What can hang from each mark
J530: J137
J755: J137 J524
J524: J487 J755
J137: J487 J666 J755
J666: J137
J676: J524
J487: J137 J524
J466: J407 J487

Every row comes from one small tree of marks. The marks that hang from a mark follow it in brackets, in the order of their numbers. Every link used is in the known rows. Which tree was each row made from?
Known rows
J524(J487): [-16.7  27.8 -16.1 -15.3  18.5  -3.8   7.2   2.9   3.4 -24.1  -3.3   3.8
  -2.1   2.3 -14.3  -2.4  -7.1 -10.3  16.4  23.7  20.4  16.4   8.1  11.2
   6.3  -1.5  -5.2  -8.3]
J530(J137(J487(J524) J666 J755)): [  4.6 -41.0  18.0   8.3  -3.5   4.5  -3.0   4.8  13.1 -13.2   1.9   1.0
  -0.7  17.0  -3.7  -2.4  26.0  -2.1 -25.3 -28.7  -2.9  -0.4  -3.1  -3.8
 -11.5  -7.1   3.6   7.5]
J676(J524(J487 J755)): [ 15.2  36.1  -8.6  -4.7   6.5 -14.3   8.4 -12.1 -15.3 -15.0  -3.4  20.2
  -3.8   2.2  24.8  18.0   3.7   2.3  19.6  16.2   3.7   9.4   8.5   2.5
  30.4   7.3 -13.4 -13.5]
J466(J487(J137(J755))): [-28.6   2.0 -22.3  -5.4  -9.7  -3.2 -13.2  -4.8  -4.6  11.4   5.8  -8.4
  -6.7   6.8 -30.6  -8.5 -38.1   0.6  10.9  12.3  -8.0   3.6   8.4  -5.2
 -15.0  -2.7   1.8   6.5]
J666(J137(J487(J524) J755)): [ -7.7 -21.9   4.3   2.6 -13.0   4.9  11.6   8.3 -14.4  10.4  -1.2  -5.6
   7.4   3.3 -15.2  -2.8   0.8   4.4 -18.6  -9.4   0.5  -1.3 -11.2   3.6
 -11.0   1.9   4.6   9.9]
J137(J666): [ -3.5   7.4   2.3 -13.7  -3.1   2.1  11.1   3.6  26.3 -26.2 -10.1  -6.5
  -7.8   1.8   2.7 -10.5   6.2 -11.5   1.2  -1.0   4.2 -19.3   6.0  -0.5
   0.0  -2.2   8.9   0.5]
J530(J137(J666 J755)): [ -3.6 -21.7   0.2 -19.7   5.1   0.1  -1.5  -5.0  14.6 -27.5  -5.1  -5.2
  -0.8  16.6 -15.5   4.1  14.9   2.7 -21.9 -11.1  -8.8 -18.1  -6.7 -10.0
 -17.2 -12.9  10.9  10.4]
J755(J137(J487)): [-22.5   3.9  -3.7  -8.1  -2.0   3.5   7.5   8.6 -19.8   2.7  -1.2 -12.7
  14.9 -10.4  -8.8 -15.1   8.8   8.1   0.6   2.5  12.1  -9.2 -20.7  -4.0
  -4.5  -3.0  -3.1   4.0]
J487(J137(J666) J524(J755)): [ 25.8   4.5  -3.3  16.5   1.0  -5.8 -10.3   9.1  15.9  39.9  -1.9   6.5
 -13.4  -8.8  32.2  16.0  -5.9  19.7   6.8   5.2 -13.3  -9.3  -2.0   4.8
  -2.4  11.5   4.7  -9.9]
J137(J755): [-14.3  11.3 -22.1 -26.1   4.0  -6.1  12.6  -8.8   6.2 -17.4   0.8  -2.8
  -0.6  18.7 -12.3  -0.5 -16.8  -1.5  -7.6   7.7   6.0 -17.4  -5.4  -8.8
  -4.3  -5.7  13.7   5.4]
J666(J137): [-20.3   6.2  -3.7 -15.0  -6.1   2.2  16.5   5.1 -11.4   8.9 -14.4 -11.9
   3.8  -7.3 -16.7  -4.4  -0.9   7.9   1.4  24.5  -0.3 -14.9 -14.2  -1.9
  -6.9   2.6   1.0   8.3]
J666(J137(J487 J755(J524))): [  1.5 -15.4  -0.4  -1.0  -4.8   7.7  23.0   0.7 -20.4   1.6  -2.4  -4.3
  10.8   1.6 -13.9  -6.7   0.6 -17.2 -18.7 -16.0  14.8  -0.3 -16.8  -1.8
  -2.9  -2.8   5.3   3.3]
J466(J407 J487): [-41.4  -2.5  19.9  -1.4 -11.4   7.2  -7.2 -17.7   3.2   3.2   6.9 -14.8
   5.7  -3.9 -26.7 -24.0 -21.8 -13.3  19.5  37.2 -15.1  13.8  28.9 -11.9
   3.8  -0.5  -7.7  22.2]
J676(J524(J487(J137) J755)): [ 15.0  30.9 -12.1   1.1  12.1 -12.9  -2.4  -8.1 -21.7   6.8  -3.3  18.2
  -2.8  -5.0  24.2  24.8  -3.9  14.4  20.1  18.2  -0.3  15.7   6.4   5.9
  25.4   9.8 -14.4 -13.5]
J466(J407 J487(J524(J755))): [-16.4  -0.5  23.7  14.3 -14.2  -0.3 -13.0 -17.3   6.6  22.9  11.6  -0.9
  -1.1  -3.8  -1.2 -11.4 -19.2  -3.8  21.7  35.6 -24.1  13.5  28.7 -11.5
   9.4   6.9  -7.5  13.1]
J530(J137): [-18.7  -3.1   0.1 -13.4   8.0  -5.9   5.3   0.0   1.7   2.8  -7.8  -2.4
   1.0   9.9  -9.4  -3.9  14.6  11.1   4.8  27.2   1.7  -9.2 -14.2 -13.7
  -5.8  -3.4  -3.1   3.9]
J137(J487 J666 J755): [ -1.6 -19.5   4.2  -4.7  -8.8   4.0   9.3  -0.3  12.2 -53.3   1.1  -6.2
  -2.7  10.6 -10.3  -9.2   4.3 -27.7 -29.3 -42.2   5.5   1.1   8.4   5.5
  -7.9  -9.4  12.0   7.6]
J524(J487 J755): [  2.9  41.5 -21.8 -14.9  17.2 -21.3   4.1  -8.0  -8.3 -39.7  -3.1  13.8
  -8.9  -3.3  -0.8  17.8  -7.2 -13.9   9.3  20.8   3.6  17.8   6.8  12.9
   9.0  -1.2  -2.6 -14.5]
J524(J487 J755(J137(J666))): [ 10.5  32.4 -15.4 -19.3  16.1  -8.6  -4.8  -2.4 -10.4 -44.4  -3.6   3.2
  -1.1 -16.3  -5.4  17.5   2.9  -3.4  -1.5  -4.0  -6.4   3.1  -3.2  13.8
  -2.5  -7.8   0.1 -10.1]
J676(J524(J487 J755(J137))): [ 13.8  35.4  -9.1  -9.2   8.6  -9.4   3.0  -9.5 -25.0  -7.3  -2.3  14.0
   5.3  -5.0  19.9  19.0   8.2  16.3  16.1  12.4   0.6   0.4  -4.1   0.4
  23.6   4.4 -13.5 -10.7]

Write each row's tree
[  3.7   1.5  -3.2  20.4 -15.6  -4.7 -19.6   1.1  11.8  27.1   3.4   3.0
 -18.7  -5.4   3.9  -1.6 -19.8   2.9  16.5   3.6 -18.5   3.0  14.6   1.8
  -8.2   6.8  -1.6  -4.9]  J466(J487(J137(J666) J524(J755)))
[  7.8  13.0  -2.6  -7.8  -4.7  -8.7   3.3  -3.3 -13.7 -28.2  -4.5  -4.0
   0.0 -15.3   8.3   5.0  15.3  -3.5 -10.4 -14.6 -10.5 -10.7 -12.0   1.1
  -4.2  -4.7   3.8  -3.2]  J524(J755(J137(J487 J666)))
[ -3.4  -6.0 -13.4   3.0  -7.0   4.5  -9.8  -5.4  10.2   9.0   7.4  -4.8
  -8.9   5.2 -17.9 -11.5 -29.3 -16.7   3.9 -11.2  -0.3   0.0  10.6  -4.8
  -9.9  -4.4   5.5  -1.8]  J466(J487(J137(J666 J755(J524))))
[  4.4   2.4 -14.0 -17.1  10.7   6.6  15.1  -1.7 -11.6   0.4  -3.0  -0.6
   8.0   3.8 -20.5   4.1  -9.9  -9.4 -10.4  -1.5  13.7  -5.3 -14.9   1.9
  -3.0  -5.0   6.9  -0.2]  J666(J137(J755(J524(J487))))
[  2.0  35.4 -29.8  -7.1  23.2 -18.2  -7.2  -2.6 -17.6 -10.9  -2.2   9.9
  -8.2 -12.5  -1.7  24.2 -17.9   1.1  11.4  25.0  -2.5  27.2   2.0  14.9
   1.4   1.0  -5.9 -13.8]  J524(J487(J137) J755)
[-10.0  -7.0   7.0  -5.7  -6.2  10.4   3.0  10.6  -3.7 -15.9  -4.7 -15.8
   9.9 -13.6  -5.6 -15.5  17.7  -1.4  -9.2 -19.0   5.4 -13.3 -12.4   1.2
  -8.7  -6.1   1.3   5.2]  J755(J137(J487 J666))
[ 11.2 -26.2  12.6  11.1 -11.3   6.3   5.3   6.5  22.2 -24.1   5.6   1.7
  -4.8  14.1   6.5  -8.0   7.5 -17.9 -23.9 -42.5   6.8  -1.8   9.1   6.3
  -3.9  -2.3  11.6   2.7]  J137(J487(J524) J666 J755)
[ 21.4  -5.8  10.1   6.9   4.7  17.2  12.0   8.5   2.3   5.6   1.5  -3.7
  13.4  -9.1  13.6 -20.5  21.8 -20.2  -5.5 -31.4  30.1 -15.9 -19.6  -5.8
   7.7  -4.9   3.5 -11.6]  J755(J137(J487 J666) J524)
[ 14.2  27.2 -20.9  -4.8  19.9 -13.2  -9.8  -1.0  -4.6 -26.1  -3.5   7.6
 -11.4 -15.2   0.4  24.3 -11.4  -5.9   3.7   6.3  -7.5  23.7   8.6  20.4
  -1.5  -0.6  -1.3 -12.0]  J524(J487(J137(J666)) J755)
[ 20.5  14.6   0.7   0.9  -3.6  -5.9   0.0   4.2  10.4  19.4  -1.9   5.5
  -3.4  -3.9  27.0   6.9   9.2  18.3   6.1   3.2  -5.3 -27.9 -12.5  -3.0
   2.1   6.2   6.0  -8.6]  J487(J524(J755(J137(J666))))
[-11.4 -13.5  14.3  11.9 -14.7   6.6  15.7  14.8 -12.6  21.1  -7.9  -5.8
   5.2  -6.2  -5.5 -11.2   9.4   3.5  -1.9   6.3   6.3   2.9 -10.1   5.2
  -3.5   7.8  -4.6   5.3]  J666(J137(J487(J524)))
[ -8.4  -8.1  29.1  11.0 -16.4   8.0 -19.7 -14.1   7.6  18.5  10.2  -7.7
   3.9 -11.8  -5.2  -9.8 -10.6   3.5  12.4  16.4 -31.4   2.9  23.8  -8.7
   1.1   3.0  -3.8  16.0]  J466(J407 J487(J524(J755(J137(J666)))))
[-16.8 -30.4  19.9  16.4 -12.2  15.4 -30.6  -8.7  16.4  36.8  14.6 -13.3
   2.9  -3.3 -18.1  -7.3 -32.1   6.6   5.5   9.8 -28.9  14.2  31.6  -5.0
  -7.9   2.2  -0.1  22.6]  J466(J407 J487(J137(J666 J755) J524))
[ 19.2  12.9   7.1   0.2 -10.2  -4.9   6.9  -7.9 -17.9  -7.4  -4.8   6.8
   3.5  -7.5  31.8   7.6  21.9  12.5   3.5 -10.2  -6.5 -13.4  -6.0  -6.9
  20.9   5.7  -7.5  -4.6]  J676(J524(J755(J137(J487 J666))))
[ 23.2 -19.4   5.6   5.5  -0.8   8.9  16.8  -1.8  16.5 -34.2   6.4   3.0
  -1.2  13.1   5.9 -12.8   6.0 -41.5 -26.9 -51.9  25.3  -0.5   1.7  -0.2
   6.3  -9.4  14.4  -5.8]  J137(J487 J666 J755(J524))
[ 22.7  15.4 -11.5   5.2  26.2   7.5   6.4   5.9  13.6  12.8   1.3   9.8
  -0.2  -2.2   9.2  -2.3  -7.8 -21.5  13.7   0.9  34.8   9.9   0.2   7.1
  15.1   0.6  -0.8 -21.1]  J755(J524(J487(J137(J666))))
[ -0.2 -17.1  14.1  15.0  -0.8 -10.5   2.6   3.1  -6.8   8.8  -1.1   7.7
  -1.5   7.7  10.0   1.0  27.3   5.6  -2.3   8.0  -0.6   9.7  -9.5  -6.7
  -0.6   1.7  -8.1  -2.7]  J530(J137(J487(J524(J755))))
[ -6.9 -31.1   8.6   6.0  -0.1  -2.5   1.9   2.8  -2.6   4.2   5.2   4.2
   4.4  19.9  -7.0  -2.1  15.5   7.9 -14.9  -6.8   3.1   4.2 -10.8  -8.6
  -8.9  -5.0  -0.1   6.3]  J530(J137(J487(J524) J755))
[-12.2  -1.9   4.8   5.0  -3.8   6.2   4.6  14.3 -11.4  26.1   2.5  -7.4
  13.2  -6.0   4.1 -14.1  11.0  16.3   4.7   2.1  13.9 -11.6 -20.2  -3.1
  -1.6   2.2  -3.6   0.8]  J755(J137(J487(J524)))
[  0.7 -12.1  14.9   6.3  -8.5  12.5   0.5  15.8   4.5   7.7  -0.8  -9.1
   8.1 -10.3   6.2 -14.9  19.7   6.7  -5.5 -20.1   7.3 -15.6 -12.4   1.3
  -5.0  -0.3   1.6   1.7]  J755(J137(J487(J524) J666))
[-18.0 -22.7  28.1  23.8 -12.6  17.0 -27.6  -3.3  18.1  46.4  10.3 -13.5
   1.6 -10.4  -9.2 -16.5 -23.4   5.7  18.1  23.7 -24.6  16.3  32.1  -3.2
  -2.7   6.9  -6.7  18.4]  J466(J407 J487(J137(J666) J524))
[ 13.3 -13.1  -7.8   7.0   2.7   6.5 -13.8  11.1  23.9  40.4   4.1  -0.4
  -5.7   7.0  10.9   9.1 -15.6  21.5  -4.1  -8.8  -3.3 -13.5  -1.0   4.1
 -11.2   4.1  11.0  -0.9]  J487(J137(J666 J755) J524)
[ -6.5 -35.2  11.1  -3.9  -1.0   1.3   0.5  -1.5   4.5 -36.0  -2.1  -5.7
   1.9  13.5 -16.2  -2.2  21.9  -9.6 -29.0 -29.2  -4.3   2.1  -3.7  -4.2
 -15.1 -12.3   4.2  11.6]  J530(J137(J487 J666 J755))
[  1.2  -3.7 -18.5   4.6   6.0  -0.4  -9.1   9.3   7.5  58.0   6.9   1.4
  -1.6   9.4   8.6   8.3 -24.2  29.7   5.0  14.6   2.0 -10.4  -8.8  -1.4
  -7.9   7.9   6.6  -2.1]  J487(J137(J755) J524)
[ 11.9 -26.8  24.3  17.2  -5.4  -3.2  -0.8   5.5   7.8 -10.0  -4.7   4.5
  -4.7   2.7  12.0  -0.3  35.2  -3.7 -12.5 -15.4  -5.5   5.0  -1.8  -2.2
  -4.8  -1.0  -3.8  -0.2]  J530(J137(J487(J524(J755)) J666))
[ 22.1  24.4  -8.3   1.4   9.9  -8.8  -5.4  -5.9 -10.7  -4.3  -4.8  16.4
  -6.1  -7.3  26.0  24.6   1.0   9.3  13.5   3.5  -5.1  14.5  11.3   9.2
  22.8   8.5 -12.7 -11.6]  J676(J524(J487(J137(J666)) J755))
[  0.9  15.9 -14.9  -4.3  13.0  -0.5  -2.9  -3.3 -12.1  11.8   1.4  10.9
   3.5   6.9   7.1  15.6 -11.8  15.7  14.9  10.9   9.5  11.0   6.9   4.3
  19.7   6.0 -11.1  -5.3]  J676(J524(J487(J137(J755))))
